What can hang from each mark
G: H N T U
A: M
H: G N
U: M P X
M: A U
N: T V
E: X
T: G
D: J
W: X
V: G N
R: J P
X: E U W
P: C
C: P

Each row was made from one small tree. The marks that hang from a mark follow it in brackets, in alphabetical order. Every link used is in the known rows. Write each row's tree.
Known rows
C{P}: [ -8  14  35  25  13 -16  11   6  25  15 -16  17  17  34   9  18 -36 -20
  25 -25 -14   9 -21  20   2 -39  32   4 -42 -15   0  18   1   6  52 -18
  13  45  33 -12 -35  24  17]
U{M{A} P}: [-14   6   8  32   5 -10  10  23   8  20 -34  13  11   2  11  26 -16 -39
  -7 -29  -6   1   7  34  -6 -46  34 -26 -33 -11  -7  29  18   6  46 -11
  23  21  15   3 -24  42  55]
A{M}: [ -6   5  26  17  22  -7  20   7  20  21 -22  17  20  19   5  22 -25 -28
   8 -32  -9   7  -9  20 -10 -37  30 -11 -51 -15 -10  34   7  19  43 -31
  25  34  15 -10 -28  19  30]
U{M P{C} X{E W}}: [ -9 -21  29  25  12  -1   7   3  -6   9 -74  20  17  16   2  13 -51 -54
  -5 -37  12   9  -4  29  -3 -42  44  -8 -57 -31  -5  35  50  -7  63 -11
 -15 -14  26  -7 -38  53  38]
V{N{T{G{H}}}}: [-25 -11  52  19  -5  -4  45  50  23  -9  58  23  29 -21  19  43 -32  38
 -28 -22 -22  28 -37  32 -21 -14  11  -2 -23 -13  14 -33 -20  56  19 -42
  65  73   4   5 -27  20  43]
M{A U{X{E}}}: [  9 -14  49  27  15   8  26   6   4  22 -38  11  20   4   7  14 -32 -72
  11 -53 -16  10 -19  21 -17 -48  49 -19 -81 -13 -12  43  38   8  33 -36
   4  24  17   1 -34  25  50]
N{T}: [-10   0  47  17  15  -6  34  20  20  18  14  24  24  16  11  23 -31  -2
   3 -31 -16  13 -24  21  -7 -20  17  -4 -46 -15   2   7   3  20  31 -27
  27  55  27  -6 -25  21  29]
R{J}: [-13  24  38  17  24 -23   8   7  26  18   5  31  25  39   9  20 -38 -12
  14 -30  -7   5 -25  18   5 -41  21   6 -39  -6  -3  20  -6  11  53 -23
  32  45  43 -12 -29  14  16]
V{N{T}}: [-14  -2  44  18   8  -7  40  31  19  -1  25  26  28   3  12  31 -30   7
  -9 -27 -18  19 -29  28 -16 -17  20  -2 -34 -17   6 -10  -6  32  33 -29
  44  60  18  -4 -27  24  37]
E{X{U{P}}}: [-25  -7  37  13   8   2  17  15  17   3 -31   6  16  12   0   8 -22 -36
  10 -27   8   7 -16  22  -7 -41  35   2 -61 -21 -18  34  24  -8  44 -22
  12  36  16  -9 -20  20  20]
V{G{H N{T} U{X}}}: [-26 -29  56  25  -1   0  23  56   9  -5  46  38  27 -28  36  54 -42  28
 -31 -18 -16  34 -34  27 -46 -12   9   3 -30   0   7 -18 -12  55   9 -40
  56  61 -13  24 -28  24  38]
X{E U{M} W}: [-18  -9  36   7  12  15  36  23  20  12 -46   3  27   2 -23  14 -42 -65
  18 -40  11  -8 -21  16 -25 -29  27 -16 -76 -31 -21  34  32 -14  50 -32
   8  22  14  -8 -27  29  37]
T{G{U{P}}}: [-27 -20  38  27  -3   2  -8  42  20   9   9  15  14  13  22  27 -24   9
  -1 -22 -18  17  -9  30 -10 -25  15 -10 -26 -13  -5   3  -5  15  25 -14
  39  41  25   4 -34  25  26]
G{H T}: [-27   4  39  21  13 -15  31  28  24  11  17  27  28  -2  18  22 -38   5
 -10 -14 -13  16 -32  17 -27 -32  12   9 -38 -12   2   0   0  42  26 -44
  42  60   4   1 -26  15  22]
X{E U{P} W}: [-23 -21  37  10  14  15  26  15  19   7 -39  13  20   9 -18   2 -35 -58
  19 -39  12   3 -20  17 -10 -25  27  -2 -74 -30 -23  32  35  -9  52 -29
   9  20  31 -13 -33  21  23]
P{C}: [-18  17  47  25  12 -17  13   1  21  17 -16  14  18  38   8   5 -40 -14
  19 -23 -15  13 -12  25   3 -40  33   4 -38 -22   1  26   3   3  48 -15
  16  35  30 -13 -31  17  21]
W{X{U{M}}}: [-20   8  34   6  19  -5  27  27  12  15 -23   9  17   9 -12  26 -35 -55
  10 -28   0   0 -17  10 -28 -42  27  -8 -55 -30 -12  34  23 -14  45 -24
  18  21  10   6 -17  30  33]
E{X{W}}: [  1 -22  42   8  34   1  36   4  25   8 -35  13  26  22   3  10 -40 -50
  12 -31   4   4 -31  26 -13 -20  35 -12 -74 -23 -16  21  24   1  42 -34
  13  37  24 -18 -39  18   8]
E{X{U{M P{C}} W}}: [-31  -4  32  15   1   6   7   3  12   2 -68 -10   9  14 -11   6 -31 -58
   9 -32  15   1  -4  37 -10 -37  43  -8 -60 -32 -17  39  38 -25  65  -6
   2   6  10  -3 -25  40  30]
A{M{U{P X{E W}}}}: [  5 -36  27  20  21  18   9  -5  -5  15 -67  17  12   3   1  15 -31 -81
  -2 -65   1  13  -9  28 -12 -34  47 -17 -80 -17 -19  46  55  10  52 -34
  -1  -2  21  -1 -45  39  36]
U{P}: [-15  -2  26  25  14 -13   9  18  14  13 -14  27  16  23  14  15 -29 -16
   2 -26  -5  12  -9  23   5 -36  26   0 -32 -16  -5  20  10  11  43 -18
  22  36  34 -10 -33  26  22]
X{E U}: [-20   1  51  10  10   8  36  20  23  13 -20  11  30  12 -14   6 -38 -40
  25 -33   0   2 -26   7 -16 -38  26   2 -72 -26 -15  35  17  -4  40 -36
  10  41  20 -15 -22  10  29]
W{X}: [ -4  -1  42  10  38 -13  31  12  14  19  -9  27  21  24   6  18 -42 -42
   9 -27 -11  11 -26  10 -16 -33  27  -3 -55 -24  -5  22  14   2  38 -30
  20  30  31  -8 -32  18  13]
T{G{H N U{M{A}}}}: [-32  -9  28  30 -10   2  15  55  18   7  21   6  15 -32  21  52 -23   1
 -24 -15 -19  15  -8  38 -53 -28  16 -26 -24   2   1  -3 -18  43  14 -32
  68  51 -22  26 -23  28  63]
N{V{G{H}}}: [-25  -3  59  25   4  -7  38  42  25  -4  43  34  29  -9  25  33 -46  12
 -18 -22 -19  24 -38  25 -18 -16  18  -6 -30  -2   0 -12 -13  46  19 -38
  57  64  12   3 -29   9  35]
N{T{G{H}} V}: [-25 -10  65  21  -4   1  46  44  24  -1  65  27  22 -15  24  42 -35  37
 -26 -27 -27  31 -39  29 -21  -5  10  -7 -35  -3   9 -29 -15  58  13 -36
  60  73  14   9 -23  17  45]
D{J}: [ -8  17  38  19  36 -30  11   6  30  22  -1  31  22  40   6  16 -37 -13
  14 -28 -13  13 -30  12   6 -39  20   2 -33  -7  -5  24  -1   5  43 -24
  29  35  46 -14 -27  11  16]
T{G{H N{V} U}}: [-37 -18  56  24  -8   3  20  56  27 -11  60  28  17 -18  26  49 -39  33
 -28 -13 -26  34 -31  33 -49  -8  10  -1 -24   5   2 -26 -29  60   8 -36
  79  70  -2  18 -29  11  39]
N{T V{G}}: [-16  -6  68  24   1   3  43  41  25  -1  50  31  30  -6  22  38 -36  20
 -10 -33 -27  26 -39  25 -11  -2  18 -12 -37  -3   3 -18 -12  39  22 -28
  49  67  21   1 -21  17  41]
R{P}: [-10  16  42  22  21 -12  15   3  21  17 -15  24  26  34   7  14 -40 -18
  18 -28 -17  12 -22  18   9 -40  18   6 -36 -10 -10  24   2  13  57 -16
  20  45  37 -18 -30  16  12]
T{G{H{N{V}}}}: [-19 -11  58  22  -2   0  39  52  28 -14  63  25  15 -14  21  42 -37  27
 -31 -19 -19  34 -34  31 -19 -10  21  -2 -24 -11   4 -31 -25  59  19 -46
  71  81   6  -1 -22  14  48]
E{X{U}}: [-17  -1  48   7  13   2  31  14  25   6 -24   2  24  15  -5  10 -30 -39
  20 -27   3   3 -26  16 -16 -40  34   0 -72 -23 -18  33  18  -7  38 -31
  13  47  11 -10 -19  12  19]
H{G{N{V} T U{M}}}: [-36  -9  48  29 -14   6   7  66  18  -5  42  25  26 -27  27  57 -36  27
 -30 -16 -29  23 -25  24 -57  -8  11  -9 -22   2  10 -30 -28  52  18 -30
  75  65 -21  21 -18  36  50]
E{X{U{M{A} P} W}}: [-18 -16  17  15   8  11  22  15  14   7 -65 -10   9  -9 -12  17 -13 -80
   5 -37  16  -7  -4  38 -22 -35  43 -30 -75 -21 -27  40  45 -17  53 -18
  13  11   1   2 -21  38  47]
N{T{G{U{M{A}}}}}: [-19 -10  41  28 -11   9  18  49  17  19  15  -3  16 -15  17  47 -11  -1
  -7 -32 -28   6  -7  39 -33 -19  17 -40 -41  -8   1  -1  -5  19  18 -17
  44  47  -1  23 -19  36  66]
V{N{T{G{U}}}}: [-25 -20  57  21  -9   7  23  55  24  -7  47  13  26  -6  21  44 -24  31
 -11 -24 -30  23 -29  34 -31  -6  10 -11 -28 -15   7 -27 -22  36  16 -27
  61  65   9  11 -29  23  40]
E{X{U{M{A} P{C}}}}: [-33  14  28  25 -10   1   7   5   8  10 -63 -17   5   3  -4   8 -13 -57
   8 -29   4  -1   7  39 -11 -57  51 -17 -57 -22 -12  49  31 -21  59  -3
   6  12  -2   4 -13  37  55]
G{H N{V} T U{X}}: [-34 -23  49  26   2  -6  17  48  13 -13  39  42  17 -21  33  50 -44  20
 -37  -8 -18  39 -35  24 -66 -18  16  16 -37   4   0 -19  -1  68  10 -39
  60  56 -17  27 -23  21  38]

Which tree is each row?
[-15   6  31  15   5   4  32  20  19  13 -45 -12  18  -5  -8  20 -17 -62
  12 -30   4  -8 -11  27 -27 -48  43 -26 -73 -18 -20  42  27 -11  41 -25
  15  32  -8   2 -12  27  53]
E{X{U{M{A}}}}
[-16 -19  63  21  -4   8  18  57  17   5  52  16  20  -5  24  41 -24  22
 -13 -30 -27  20 -24  27 -24   4  12  -9 -35 -20  13 -25 -30  32  18 -36
  61  81   3   5 -26  26  39]
H{G{U} N{T}}
[-10   0  36  42   0  -9 -10  -7  -2  18 -43   7  -3  20  19   8 -21 -52
   6 -46 -19  21   4  39   4 -54  55  -8 -44 -12  -6  44  36   4  51  -5
   9   7  23  10 -33  36  48]
M{A U{P{C} X}}
[-34 -16  46  22  -2   0  15  50  25   1  41  20  20 -11  23  42 -37  25
 -15 -11 -20  26 -25  28 -42 -20   8   0 -23  -3   2 -13 -27  47  12 -39
  67  66  -3  13 -32  13  29]
T{G{H N U}}
[ -8 -17  39  31  11  -4 -11 -10   2  10 -48  13   1  30  12   6 -38 -54
   8 -48  -9  23  -7  38   6 -35  47   0 -47 -21 -10  33  43  -1  57  -9
   3   2  35   3 -45  39  24]
M{U{P{C} X{W}}}
[  2 -33  23  21  26  -9   8  11   8   5 -36  35  13  22  11  20 -37 -39
  -1 -31   8  17 -14  25   3 -27  34  -2 -51 -23 -16  21  39  11  49 -20
   8  10  36  -8 -42  38  18]
U{P X{W}}
[-34 -13  53  27  -6   0  18  60  31 -13  35  20  36 -14  26  37 -33  20
  -9 -13 -28  22 -38  26 -41 -14  12  -5 -23  -9   2 -24 -22  38  20 -34
  66  64  -8   9 -28  16  29]
V{G{T U} N}
[-24  18  17  38  -2 -14   0   7   6  20 -45   5   5  14  10  15 -20 -35
  -1 -28 -10   5  14  40   0 -51  42 -19 -28 -16   0  36  18  -2  57   1
  17  11  16   3 -24  43  57]
U{M{A} P{C}}
[ 12 -31  40  14  28  18  24  -6   5  18 -59  12  20   7  -3  16 -39 -83
   8 -65  -4  10 -21  22 -22 -31  46 -20 -90 -19 -20  46  48  11  46 -43
   1   9  16  -4 -43  31  34]
A{M{U{X{E W}}}}
[ -7 -24  48  27  12   8   2 -10  -2  12 -62  13  10  22   4  -1 -46 -67
   8 -55  -5  18 -13  31  -1 -36  49  -1 -67 -25  -8  40  50  -6  58 -18
  -9  -2  35  -4 -47  38  27]
M{U{P{C} X{E W}}}
[-35   9  41  13   8   4  15  11  -4  15 -55   4  14   9 -15   8 -41 -63
   7 -35   4   3  -7  16 -20 -53  37   0 -59 -36  -4  46  36 -28  62 -11
  -5  -4  18  -1 -19  38  39]
W{X{E U{M P{C}}}}
[-25 -25  55  26  -1  -3  19  56  13 -15  42  35  12 -18  33  49 -38  16
 -40 -12 -18  36 -35  28 -56 -13  19  12 -38 -10   2 -25  -1  61  11 -42
  59  65 -16  22 -19  23  44]
G{H{N{V}} T U{X}}
[-11 -10  28  10  13  11  37  14  24   9 -56 -14  17  -6 -17  18 -21 -82
  16 -36  11 -10 -13  32 -30 -33  42 -33 -85 -23 -27  40  38 -15  48 -27
  14  22  -3   1 -20  29  45]
E{X{U{M{A}} W}}
[-10  -5  59  19   5   2  44  38  21  -5  49  29  13  -1  17  39 -29  12
 -20 -31 -22  28 -30  30 -17  -1  22  -1 -38 -13   4 -22 -12  41  28 -33
  51  76  17  -2 -15  21  49]
H{N{T V}}
[-30 -10  52  25   2  -5  16  48  23   8  25  22  29  -2  27  30 -41   7
  -6 -18 -19  13 -28  27 -31 -21   9  -8 -30  -8   0   1 -16  27  14 -35
  52  59   5  11 -37  10  24]
V{G{H U}}
[-49  -1  38  32  -8  -6 -14  24  15   4   0  18  10   7  23  21 -29  14
  -6  -9 -21  29  -9  32 -34 -30  20  19 -18  -8   5   2  -8  27  40 -12
  44  39   2  11 -24  27  24]
G{N T U{P{C}}}
[-16  -5  57   0  29   8  43  16  14  15 -23  15  27  10 -17   8 -44 -64
  22 -35  -1   4 -33   0 -29 -38  29   2 -84 -33 -14  37  28 -14  41 -38
   7  26  22 -10 -24  11  22]
W{X{E U}}
[-41 -24  57  28 -17   7  14  56  13  -3  59  26  11 -17  33  46 -25  41
 -38 -26 -27  32 -25  41 -32  -2   4  -8 -27  -1   7 -30 -12  50   8 -20
  65  62  14  26 -28  25  46]
N{T{G{H U{P}}} V}
[-27 -25  61  29 -16  12   9  63   9  -7  63  28   8 -14  32  47 -19  32
 -36 -31 -28  31 -19  37 -23  12  13  -8 -25 -11  13 -38 -25  43  20 -23
  71  75  10  13 -23  32  52]
H{G{U{P}} N{T V}}
[-13  -5  32  30   3  -8   2   9 -12  13 -63  22  19  17  10  16 -47 -35
  -9 -31   4  11   0  24   0 -58  45  -1 -44 -28   3  39  37  -3  57  -8
 -15  -3  20  -6 -29  50  46]
U{M P{C} X{E}}
[ 11 -32  50  16  26  12  26   4   8  14 -44  17  24  14   1  11 -50 -72
  12 -56  -5  11 -30  19 -15 -28  41 -10 -83 -22 -17  33  45   4  41 -40
  -1  19  28  -6 -47  28  26]
M{U{X{E W}}}
[-39  -9  45  28 -13   0  18  76  21  -6  37  14  26 -37  29  52 -34  22
 -35 -11 -20  18 -28  31 -51 -15   7 -10 -12 -11   9 -26 -26  47  15 -44
  71  75 -33  21 -18  30  49]
V{G{H{N} T U{M}}}
[-23 -10  45   6  23   9  28  17   5  13 -31  19  20   7 -13   7 -36 -62
  12 -35   5   8 -23   5 -20 -41  29   5 -74 -31 -13  38  34 -15  46 -29
   6  15  28  -8 -24  21  23]
W{X{E U{P}}}
[-18 -22  61  20  -6  11  23  57  25   0  52   9  14  -4  22  43 -21  29
 -10 -27 -28  25 -24  33 -23   0  11 -10 -31 -18   6 -26 -26  33  15 -33
  57  78   6   7 -22  22  42]
H{N{T{G{U}}}}
[-24 -11  46  18   6   2  19  35  18   9  28  24  18   1  18  37 -30  11
  -6 -23 -22  21 -22  27 -40 -10  11   0 -37  -5   2  -3 -14  30  22 -26
  47  62   7  12 -25  21  31]
G{N{T} U}
[-29 -12  54  26 -15  10  16  63  11  -1  51  26  21 -24  25  61 -33  29
 -34 -28 -30  23 -21  32 -48   3  10 -17 -25   2  14 -29 -28  45  16 -23
  71  66  -9  24 -21  39  58]
H{G{N{T V} U{M}}}
[-20 -24  36  23   4   6  14  45   3   4 -21  27  32 -19  16  44 -47 -14
 -20 -19  -7  16 -23  14 -60 -36  23   0 -51 -11  -1   8  15  30  26 -35
  22  31 -19  13 -21  42  45]
G{N T U{M X{E}}}
[-16 -11  65  21  -1   5  40  39  27   1  53  24  23  -1  19  39 -31  29
 -11 -31 -29  29 -33  26  -9  -4  17 -13 -40  -6   4 -23 -11  43  19 -27
  49  65  26   1 -19  19  44]
N{T{G} V}
[-19  -9  59  20   2  -2  48  53  21  -3  60  28  26 -25  25  41 -34  27
 -27 -24 -17  27 -37  29 -16  -4  12  -2 -23 -13  12 -27 -26  52  20 -51
  62  87  -2   0 -20  18  43]
V{G{H{N{T}}}}
[ -7 -15  28  28  12   2 -14 -19  -1  14 -64   7  -3  23   8  11 -27 -64
   3 -56  -7  21   4  40   0 -39  52  -8 -54 -19 -14  47  45   7  64 -13
   6  -9  21   5 -42  42  32]
A{M{U{P{C} X{W}}}}
[ -9  -6  40  30   4   8  -6 -14 -11  20 -66   9   8  15   9   7 -33 -58
   0 -58 -11  20   1  29  -3 -57  54  -4 -62 -17  -4  55  41   6  57 -19
  -7  -2  17  -1 -34  38  44]
A{M{U{P{C} X{E}}}}
[-27 -14  55  25  -1   0  21  60  24  -4  42  20  21 -14  28  37 -36  13
 -18 -16 -18  21 -28  31 -33 -12  11  -4 -21 -13   3 -15 -28  37  14 -44
  65  77  -6   9 -30  12  33]
V{G{H{N} U}}
[-24  -3  11  34  -2  -4  -7  34   5  21 -33   8   7   3  16  31 -12 -37
  -7 -27 -12  -2  10  40 -27 -40  27 -29 -34 -10  -8  29  14  -1  36  -4
  29  20   9  18 -28  41  55]
G{U{M{A} P}}
[-23   5  17  17  12  -2  16  23   4  17 -38   5   5  -6  -9  25 -14 -72
   2 -32   2  -1   0  22 -24 -48  35 -20 -54 -23 -16  41  34 -15  50 -13
  20   4   9  12 -14  38  52]
W{X{U{M{A} P}}}
[ 10 -33  44  12  33   3  36   8  12  10 -42  30  31  18   0  13 -54 -55
  10 -38   8  10 -30  14 -12 -26  35  -6 -81 -28 -15  27  40   7  44 -39
  -4  16  31 -17 -42  26  21]
U{X{E W}}
[-15 -15  49   4  20  15  40  13  28   9 -31   8  27  12 -22   3 -43 -60
  29 -38   7  -1 -30  12 -19 -22  26  -5 -84 -31 -24  32  30  -9  46 -39
  10  31  26 -16 -32  12  21]
X{E U W}
[-29 -10  46  25  -9   7  18  61  16   4  31  19  27 -23  24  54 -34  20
 -19 -25 -23  17 -21  32 -42 -10   9 -18 -19  -1   7 -14 -24  32  20 -25
  55  61 -12  20 -19  35  49]
V{G{N{T} U{M}}}
[-18 -10  53  22   3   2  31  40  31  -9  46  29  21  -3  16  41 -39  22
 -12 -19 -23  34 -30  23 -18 -14  24  -3 -27   1  -1 -19 -22  50  25 -33
  61  64  15  -5 -22  15  38]
T{G{N{V}}}
[-47   8  29  35 -13  -9 -20  28   6  13 -27   7  11  11  21  24 -27   0
  -8 -16 -17  12   1  35 -27 -39  21   0 -18 -16   6  14   7   7  44   1
  26  22   2  17 -23  44  37]
G{T U{M P{C}}}
[-32 -16  35  23   0   3   5  36   9   7  20  29  10  -2  23  37 -22  13
 -17 -24 -17  24 -11  33 -31 -14  11   4 -27  -3   2  -3  -8  28  28 -17
  46  51  13  13 -26  30  32]
G{N{T} U{P}}
[ -1 -23  34  22  19  -3  17  15  -1  11 -38  36  25  15  13  15 -43 -34
  -4 -32   5  15 -17  13  -1 -45  36   3 -59 -22  -6  30  35  10  43 -27
  -5  16  31 -14 -34  34  30]
U{P X{E}}
[-21  -2  26  13  14  10  29  22  -2  19 -52   4  15 -13 -16  18 -23 -86
   3 -39   5  -5  -6  16 -32 -50  37 -22 -75 -26 -14  47  42 -20  50 -23
   7   0   9   5 -16  37  57]
W{X{E U{M{A} P}}}
[-26  48  50  24  18 -26 -11 -22  23  19 -14  22  22  58   5   7 -47  -9
  26 -31 -17  12 -21  24  24 -52  23  22 -26  -3  -1  31  -8   4  83  -1
  21  34  53 -18 -28  12   9]
R{J P{C}}
[-34 -21  46  28  -7   8   8  53  14  -1  38  29  20 -17  29  42 -26  27
 -18 -24 -21  29 -19  33 -27  -6   9  -4 -18   1   5 -15 -21  35  22 -22
  57  60   6  14 -26  27  34]
V{G{N{T} U{P}}}
[-16 -12  52  20  -3   1  40  44  26  -8  45  20  30  -6  15  39 -27  29
 -11 -26 -24  26 -32  28 -11 -12  18  -8 -27 -15   8 -26 -17  42  26 -33
  54  66  15  -4 -26  23  42]
V{N{T{G}}}
